Known rows, with every way that one mark hangs from another:
surad(pogite(kago(foni(feri)))): [-2.07 -0.63 -4.82  0.85  0.69 -4.49  0.42  4.04  2.64  1.79  2.52  1.85
  2.73 -8.40  2.97  2.11  0.11 -3.20 -0.19 -2.28  5.05  2.28 -4.84]
surad(foni pogite): [-0.80 -3.68 -3.82  1.34 -0.11 -2.79  0.79  1.78 -0.40 -0.32 -2.13  0.19
  4.13  3.34  4.33  2.81  5.21 -3.58  0.23 -3.80 -5.45  1.24 -1.22]
foni(feri(topok) kago surad(pogite)): [-3.08  1.39 -6.18 -2.28  2.03  2.71 -0.77 -2.76  7.33 -4.24 -1.95 -2.13
  0.52 -0.08  1.37 -1.77  3.35  6.20 -2.33 -2.99 -2.33 -2.55  0.21]
kago(foni(surad)): [-1.12 -3.46  1.38  0.48 -0.17 -1.65 -1.68  2.97  3.86 -1.13  2.16 -5.13
  3.18 -0.07 -3.03 -6.86  3.73 -1.28  1.67  1.40  1.93  3.98  0.53]
topok(feri pogite(kago)): [ 0.42  5.82  6.73  2.48 -1.99 -1.67 -2.65  0.39 -3.83  2.91  3.06  4.22
 -1.08 -2.87  1.34 -2.58 -2.42 -5.12  4.56  0.95 -0.35 -1.97  0.01]
foni(feri): [-0.58  2.24  1.50 -0.29 -0.64  0.24 -2.19  3.74 -0.14  1.25 -0.77 -4.53
 -0.68 -1.96 -1.04  0.60  0.58  2.79  0.11  0.56  0.78  1.50  0.90]
surad(foni(feri(topok) kago)): [-1.87  2.06 -2.08 -0.94  1.97  2.07 -1.72 -0.52 -0.38 -1.12 -3.75  0.28
 -2.12  4.38 -1.92  5.11 -0.43  5.95 -5.13 -4.77 -3.07  1.02 -0.68]
feri(foni(surad) topok): [ 0.87 -4.58 -2.62 -1.63  1.77  5.15  1.08 -3.22  3.83 -3.60 -3.63 -5.40
 -2.03  3.69 -2.88 -1.65  4.10  1.68  1.61 -2.92  1.90  2.90  1.97]
pogite(surad): [ 2.21 -2.16  1.97  0.93 -0.25  1.96 -1.40  1.28 -4.23  1.80 -0.48 -2.94
  0.20  1.77 -1.00  1.41  0.06 -2.27 -0.77  4.64  0.00 -0.64  4.20]
foni(feri surad(pogite(kago))): [-3.51  2.31 -2.38 -0.05  2.01 -3.41 -1.33  2.05  2.79 -2.78 -1.38 -0.91
  3.14 -6.89  7.09  0.31  2.34  0.02  0.36 -0.34  0.80 -1.28 -1.23]
topok(pogite(kago surad)): [ 2.54  1.07  4.22  1.81 -0.12 -1.99 -0.59 -0.69 -7.30  2.71  0.66  3.08
  0.59 -2.54  3.08  2.70 -3.34 -3.97 -0.73  5.77  0.53 -3.18  2.39]
kago(foni): [ 0.69 -3.62  0.50  0.70 -1.30 -0.89 -1.20  3.25  0.87  2.45  2.58 -3.32
  1.98 -0.26 -4.31 -2.25  2.38 -2.62  1.33 -0.32  3.31  5.05 -0.30]
surad(foni(feri(topok) kago) pogite): [-2.09  0.31 -7.74 -1.57  1.89  0.41  0.31 -1.39  2.89 -1.85 -3.39  2.68
  0.13  2.65  2.31  5.42  1.51  4.77 -4.04 -6.89 -4.20 -0.99 -2.67]
foni(kago): [-2.33  1.01  2.42  2.47  1.84  2.63 -5.98  0.22  0.12  0.56  0.06 -4.14
 -2.67  0.83  0.39  0.61  1.72  2.40 -1.80  0.01  0.35  1.13  4.25]
surad(pogite): [ 0.27 -2.21 -2.99  0.60  0.01  0.33 -0.43  0.56  2.01  0.51 -0.74 -2.25
  3.01  0.25  2.94  0.06  4.91 -3.18  2.10 -2.15 -0.86  0.53  1.24]
feri(foni): [ 0.04 -3.66  0.40  2.09  1.15  3.01 -1.54  0.47 -0.68  0.61 -1.57 -5.26
 -3.46  1.00 -0.57  2.02  2.01 -0.29  1.79 -1.60  3.24  3.73  1.97]
surad(foni): [-0.61 -2.11  1.66  1.74  0.30 -0.97 -1.36  2.62 -3.19  0.30 -2.31 -2.19
  1.33  4.49  0.62  2.69  2.84 -1.58 -0.49 -1.96 -2.97  3.14  0.35]
topok(feri pogite(kago(foni(surad)))): [-0.83  3.25  6.14  2.19 -3.02 -4.40 -1.06  1.81  1.62  0.53  6.03  3.06
  1.48 -3.88 -1.19 -8.92 -2.53 -5.50  4.72  2.83  0.65 -0.07 -2.57]
feri(topok): [ 3.02 -1.64 -1.76 -2.14  1.32  4.25 -1.08 -1.43  0.66  0.79 -2.39 -2.21
  1.58  3.14 -4.01 -0.07  4.10 -0.82  0.94 -2.79  1.38  1.95  2.79]
pogite(kago): [-0.32  0.60  2.26  2.41  2.72 -0.31 -4.37  1.31 -3.40  1.64 -1.04 -1.25
  0.10 -3.46  2.36  2.98  2.03 -3.23  0.82 -0.94  3.50  2.03  2.09]
feri(foni topok(pogite(surad))): [ 5.16 -3.93 -1.78 -1.79 -0.81  4.33  5.09 -4.31 -2.49  1.16 -1.45  1.18
 -2.53  4.67 -2.95  2.14 -2.39  0.34 -0.31  1.94  0.36 -1.37  1.44]
surad(foni(feri) pogite(kago)): [-3.15  0.96 -3.80  1.33  1.29 -5.34 -0.09  3.10 -1.49 -0.19 -2.16  3.46
  2.28 -3.63  7.29  7.31  0.83 -2.01 -2.10 -4.36 -1.60  0.45 -4.25]

Rows:
[-2.35 -4.37 -7.34 -0.21  3.36  5.28  0.20 -5.87  7.29 -5.25 -3.01 -2.93
 -2.49  3.00  2.13 -0.49  4.16  3.45 -0.76 -4.96 -0.18  0.17  1.07]
feri(foni(kago surad(pogite)) topok)
[-4.45  1.24 -3.65  1.24  0.84 -2.00 -0.98  2.20  1.79 -1.55 -1.81  0.11
 -0.11  0.47  5.36  4.86  0.64  3.46 -4.20 -3.70 -5.16 -0.43 -2.10]
surad(foni(feri kago) pogite)
[-2.55  2.99  3.42  0.01 -0.91 -6.13  0.47  3.54  1.58 -0.12  4.19  0.71
  2.17 -7.17  0.60 -3.49 -2.44  0.76 -0.14  3.71  2.87  0.44 -3.28]
topok(pogite(kago(foni(feri surad))))
[ 1.68  1.07  5.42  3.68 -2.12  0.57  0.63 -1.48 -6.49  2.27  1.84  4.80
 -5.66 -1.92  1.04  1.85 -6.73 -4.29  3.02  4.48  1.61 -3.03  0.31]
topok(feri(foni) pogite(kago surad))
[-0.20 -2.75 -8.15 -4.49 -0.54 -0.54  3.83  0.89  9.18 -2.20  0.84 -1.24
  5.14 -1.36 -3.10 -5.11  3.59  1.30 -0.05 -2.92  0.94  0.91 -3.92]
kago(foni(feri(topok) surad(pogite)))
[-2.05 -0.74  1.28 -0.91 -1.41 -2.19 -0.83  5.20  4.21 -1.28  2.14 -5.41
  1.73 -2.66 -3.35 -5.53  0.97  2.41 -0.04  2.12  2.20  2.93 -1.75]
kago(foni(feri surad))
[-0.05 -1.01 -0.47 -0.56  2.39  1.32  1.78 -4.29  0.61 -2.44 -1.56  1.08
 -1.59 -0.08  1.27 -0.36  0.63 -0.10  1.00 -1.34  2.82  0.25  0.45]
feri(foni(surad) topok(pogite(kago)))
[-0.08  1.54  5.52  3.72 -2.65  3.47 -0.14 -2.48 -3.19  1.45  2.90  1.42
 -8.49  2.98 -0.64 -0.67 -6.68  1.22  0.98  4.65 -1.89 -3.96  1.60]
topok(feri(foni(kago)) pogite(surad))
[ 2.33 -1.68  2.85  1.62 -0.78 -4.21  1.31  1.31 -4.99  3.48  4.44  4.05
  2.06 -3.53  0.37  0.53 -4.62 -4.95 -0.82  5.60  3.57 -0.75 -0.82]
topok(pogite(kago(foni) surad))
[ 2.50  1.73  0.48 -1.31  1.74  0.20 -0.13 -2.97 -2.43  2.28 -0.54  4.05
  1.64 -0.82  0.22  1.50  0.83 -2.53  1.27 -1.76  1.66 -0.56  1.15]
feri(topok(pogite(kago)))
[ 5.03 -2.28 -1.23 -1.73  0.14 -1.03  3.15 -1.87 -3.76  3.46  2.70  6.04
  2.28 -0.87 -3.02  1.15 -3.44 -4.45 -1.05  2.68  4.15 -0.69 -1.05]
feri(topok(pogite(kago(foni) surad)))
[-2.13  3.23 -0.86 -2.27  1.96  4.26 -3.39 -1.28  4.72 -3.87 -1.92 -3.98
 -2.08  0.68 -2.68 -1.98  1.11  8.51 -3.33 -1.01 -0.20 -0.20  2.64]
foni(feri(topok) kago surad)
[-0.81 -0.72 -0.30 -0.71  2.35  4.41  0.01 -5.78  4.29 -3.42 -1.01 -1.97
 -3.99  4.42 -0.76 -2.18  0.71  5.63 -0.58 -0.92 -0.94 -1.12  2.08]
feri(foni(kago surad) topok(pogite))
[-2.00 -2.00  1.53  2.00  1.72 -3.56 -2.90  3.27  1.05 -0.92  2.04 -2.32
  2.90 -4.37 -0.19 -3.52  2.37 -3.22  0.80  0.91  4.83  3.99 -0.30]
pogite(kago(foni(surad)))
[-1.70 -0.95  3.56  2.20 -1.89  3.59 -1.71  0.30  2.32 -2.75 -0.05 -5.08
 -4.57  2.06 -1.97 -5.87  0.77 -0.82  4.85 -0.08  0.23  1.80  1.24]
topok(feri(foni(surad)))
[ 4.80  2.03 -0.19 -4.30 -2.32  1.74  4.02 -1.56 -2.38  2.05 -0.92  2.06
  0.60  1.71 -3.43  1.12 -3.69  3.18 -1.67  3.96 -1.50 -4.05  0.91]
foni(feri(topok(pogite(surad))))
[ 3.23 -2.31 -1.77 -2.23 -0.31  3.51  3.16 -3.79  0.97  1.23 -1.12 -0.18
 -2.23  4.00 -2.47  0.66  0.96  0.62  1.61 -2.81  0.98  1.15  0.39]
feri(foni topok(pogite))
[-2.37 -2.36 -3.99 -1.20 -1.76 -3.71  1.81  4.31  7.50 -2.34  2.59 -3.39
  4.59 -4.02  0.17 -5.16  2.71  0.54  0.53 -0.03  0.63  1.05 -3.42]
kago(foni(feri surad(pogite)))
[ 1.77  3.66  0.31 -2.53 -0.21  3.25  1.02 -3.22 -1.49  1.21 -0.14  2.32
 -2.31  1.31 -2.16  2.01 -5.26  6.78 -4.72  3.85 -1.84 -5.10  1.78]
foni(feri(topok(pogite(surad))) kago)
[ 5.58 -0.12 -0.11 -2.70 -1.00  2.38  3.39 -3.74 -3.21  2.78 -0.48  2.24
  1.41  4.10 -2.63 -0.25 -0.93 -0.66 -0.16  3.85 -1.97 -3.08  2.86]
feri(topok(pogite(surad)))
[-0.78 -3.91 -4.10  1.94  1.38 -4.33 -0.54  1.75  1.80  1.85  2.74  2.06
  3.58 -5.26  3.24  0.68  3.21 -6.97  1.34 -3.25  4.93  3.10 -2.49]
surad(pogite(kago(foni)))
[-0.81  4.09 -0.45 -2.23  0.09  0.23  0.89 -0.93 -0.28 -0.20 -0.86  3.15
 -1.41  4.36 -0.99  3.23 -2.15  6.91 -4.45 -2.64 -5.30 -1.62 -2.02]
surad(foni(feri(topok(pogite)) kago))
[ 2.39  1.65  5.46  2.39 -3.65 -3.22  0.96  1.53 -4.86  4.75  6.12  6.58
  0.04 -3.53 -1.94 -3.19 -6.36 -7.33  2.68  5.68  1.44 -2.05 -1.68]
topok(feri pogite(kago(foni) surad))
[-2.03  2.71  6.00  2.95 -1.42 -0.53 -1.09 -1.14 -0.34 -1.61  1.73  1.13
 -4.44 -2.49  2.26 -3.65 -1.95 -2.34  5.13  1.23  0.46 -0.99 -0.38]
topok(feri(foni(surad)) pogite(kago))
[-0.79 -5.02 -7.37 -0.45  3.85  2.01  1.43 -4.50  3.79 -4.30 -3.85  0.31
  0.14 -1.37  4.39  1.48  4.73 -2.12  1.51 -5.15  3.21  0.79 -0.39]
feri(foni(surad(pogite(kago))) topok)
[ 1.82  2.51 -0.75 -3.44 -1.59 -1.68  3.77  0.48 -1.23  0.66 -1.56  3.45
  1.70  4.04 -1.98  2.21 -1.23  3.33 -1.59 -2.50 -4.91 -0.39 -2.88]
surad(foni(feri(topok(pogite))))
[ 3.33  2.81  6.63  0.73 -5.11  1.10  0.00  0.06 -4.80  2.99  3.14  1.96
 -1.10  2.47 -2.55 -3.67 -4.28 -3.29  3.40  6.04 -4.39 -4.20  2.55]
topok(feri pogite(surad))
[-2.65  1.43  2.09  1.53  0.57  0.03 -1.67  3.20 -5.11 -0.30 -2.20 -0.61
 -3.20  2.55  1.11  6.47 -4.06  4.73 -6.41  3.46 -3.84 -1.64  0.54]
pogite(surad(foni(feri kago)))
[ 0.77  0.48 -2.81 -2.80 -0.09  1.17  1.52  1.86 -1.07 -0.32 -3.91  0.11
  0.91  4.26 -2.81  4.06  1.15  3.24 -2.40 -4.48 -2.36  1.40 -1.71]
surad(foni(feri(topok)))
[ 0.40 -1.40  1.91  2.95  2.20 -2.25 -1.51  2.11 -8.94  1.04 -2.71  2.63
  0.59  0.61  3.55  7.39 -0.80 -4.70 -3.22  2.41 -0.89  0.13  1.21]
pogite(kago surad(foni))
[-0.05  5.01  0.58 -2.90  0.69 -1.40  0.59 -2.03  1.12 -2.02 -0.66  1.85
  1.66 -3.32  0.59 -1.33 -1.05  3.02  0.12  0.49  0.61 -2.34 -0.43]
foni(feri(topok(pogite(kago))) surad)
[ 2.77  3.69 -0.30 -4.39 -1.72  0.69  2.57 -0.81  0.57  1.96 -0.29  0.65
  1.05  0.90 -3.70 -0.53 -1.17  3.42  0.55 -0.75 -0.72 -0.94 -0.12]
foni(feri(topok(pogite)))
[-1.04  1.25  5.84  1.21 -4.12  0.86  0.49 -0.90  1.86 -1.89  1.86 -2.05
 -3.43  1.82 -1.01 -7.14 -1.00 -0.63  5.55  1.97 -2.74 -1.22  0.51]
topok(feri(foni(surad)) pogite)
